What can hang from each mark
R: J M P
S: M P Y
Y: L S
L: J Y
M: S
P: R
J: L R

Every row comes from one small tree of marks. The marks that hang from a mark follow it in brackets, in alphabetical order. Every link used is in the known rows. Which tree was each row made from?
Known rows
L{J{R{M{S} P}}}: [-21  48   0  48   7 -22 -11 -20   1 -25  15   2  51 -23   7  12  19]
Y{L}: [  4  21  -3  37  16  16  19  17  16 -30  10  13  26   9   8   2   6]
M{S{Y}}: [-11  20 -22  20  26 -26   6  -8   8 -11  21  11  26   5  15 -18   0]
J{L{Y{S}} R}: [-13  59  -3  37  -5   0 -10  19  -5 -50 -14  -1  38 -10   8  10  29]
J{R}: [ -3  32 -11  16   0   5  16  16   4 -23 -10   2  34  -5   7  20   9]
P{R{M}}: [-28  23  -2  39  24   0  15   3 -14 -19   4   1  23  -1   5   6 -16]
L{J{R} Y{S}}: [-37  78 -11  31   9 -12  -2 -53  27 -25  15 -17  42 -15  26   8  26]
P{R{J{L} M{S}}}: [-39  41   9  42  21 -12  -6  23 -29 -28  14  10  35  -3   4  -7  -2]
Y{S{M P{R}}}: [-11  33  -8  18  33  23  18   2  22 -14   5   8  -1  42  17 -31   6]
J{L{Y} R{M{S}}}: [-22  56   1  68   0 -22 -25  13 -21 -52  -3   8  44 -21  -8   9  21]
S{M Y{L{J}}}: [  3  33 -23  53  41   0  10  -4  15 -38  17  19  32  20  18 -39  17]
R{J{L} M{S} P}: [-12  33  13  54  10 -30 -41  37 -36 -15  42  14  58 -10 -39  -2  19]
Y{L{J}}: [ -7  36   0  43  16   8  13  -6  19 -39  13  11  36  -1  18  -2  15]
Y{L{J{R{M{S} P}}}}: [ -9  49   7  71  12  -2  -4   1  16 -33  21  10  45 -10  13   5  21]
S{P{R}}: [-13  28 -11  23  21   2  21   6   8  -8   3   9  22  32  16 -18  -2]
R{P}: [  2  10 -10  18   9 -14   0  16  -1   1  19   6  37   1  -7  15   5]
R{J{L{Y}} M{S} P}: [-21  45   9  63  11 -40 -47  23 -32 -11  50   9  62 -13 -37  -1  21]
R{J M P}: [ -1  24   3  37  12 -12 -18  24 -23   6  44  -2  58  -5 -46  11  10]

Write each row's tree
[-14  45 -12  49  31 -17   3   7  16  -4  32  15  32  26  26 -40   9] => M{S{P{R{J}} Y{L}}}
[-27  33  -1  61  30  -8   8   3  -7 -18  17   5  25   0  14  -7 -11] => P{R{M{S{Y{L}}}}}
[ -2  30   2  14   0 -15 -20  49 -24 -15  24  11  59  -1 -19   3  26] => R{J{L} P}
[  0  15  -8  62  23 -32 -20   2 -12   4  42   3  43  -8 -27   1   1] => R{M{S{Y}} P}
[-21  45 -20  24  27  -3   6 -30  25 -10  20   1  14  26   8 -18   9] => L{Y{S{M P}}}
[-19  43  -3  41  14  -5  -8   4 -10 -44   1   2  29   6  -2 -11  15] => J{L{Y{S{P{R{M}}}}}}
[  7  42 -20  65  34  -3   2   6  14 -32  19  17  40  15  18 -31  24] => S{M Y{L{J{R{P}}}}}
[ 14  39 -15  61  20  -2   4   0  11 -22  23  -5  56  -4   2 -10  21] => S{Y{L{J{R{M P}}}}}
[ -3  40  10  69  -5 -19 -30  43 -28 -42  -1  13  49 -20 -16  15  24] => J{L R{M{S} P}}
[  2  43   0  64   3  -9 -16  32 -21 -51  -9  12  45  -7 -12  -6  24] => J{L R{M{S{P Y}}}}
[-11  15  -6  46  26 -14   0 -11  -4 -15  22  12  23   8 -21 -11  -6] => R{M{S{P}}}
[-16  47  -5  28   3 -14  -1 -14   7 -25   5   1  51 -18  17  15  22] => L{J{R{P}}}
[-15  42   3  33  13  -1 -15  12 -26 -34  25  -3  49  -5 -39  -5  16] => R{J{L{Y{S}}} M}
[-13  36  -1  36  19   2   6  18 -10 -17  10   9  35  27  -5 -23   6] => S{P{R{J{L} M}}}
[-16  48  -5  11  14  -2  -8  20  -9 -31  16  11  40  19  -7 -23  25] => R{J{L{Y{S{M P}}}}}
[-32  35   2  30  22   1  10  13 -20 -13  16  -1  35   1  -1   2  -8] => P{R{J M}}
[-38  69 -12  51  10 -27  -8 -54   9 -30  16 -10  54 -24  10  13  18] => L{J{R{M}} Y}
[-12  39 -14  53  32 -17   5   2  18  -8  26  15  26  25  29 -37   5] => M{S{P{R} Y{L}}}
[  4  50 -13  77  34   3  12  -7  15 -16  24  -2  47  27  13 -42  15] => S{P{R{M}} Y{L{J}}}
[-15  46  -2  43   5 -14  -6 -18   0 -27  10  -2  54 -22   2  16  19] => L{J{R{M P}}}
[-46  50   7  48  21 -18 -10  13 -26 -26  20   7  37  -5   5  -7  -1] => P{R{J{L{Y}} M{S}}}
[ 15  22 -35  34  42  -3  14   1  13 -15  13  20  24  51   3 -57  11] => S{M P Y}
[ -1  52   3  53  33  31  10  -9  42 -34  18  14  13  37  22 -39  29] => Y{L{J} S{M P}}
[ -8  59   9  51  24  32  15  -8  40 -25  17  -2  22  25  31 -25  24] => Y{L{J} S{P{R}}}
[-17  41 -14  35  27 -25  -3   9   2 -12  22  16  33  22  21 -40   9] => M{S{P{R{J{L}}} Y}}
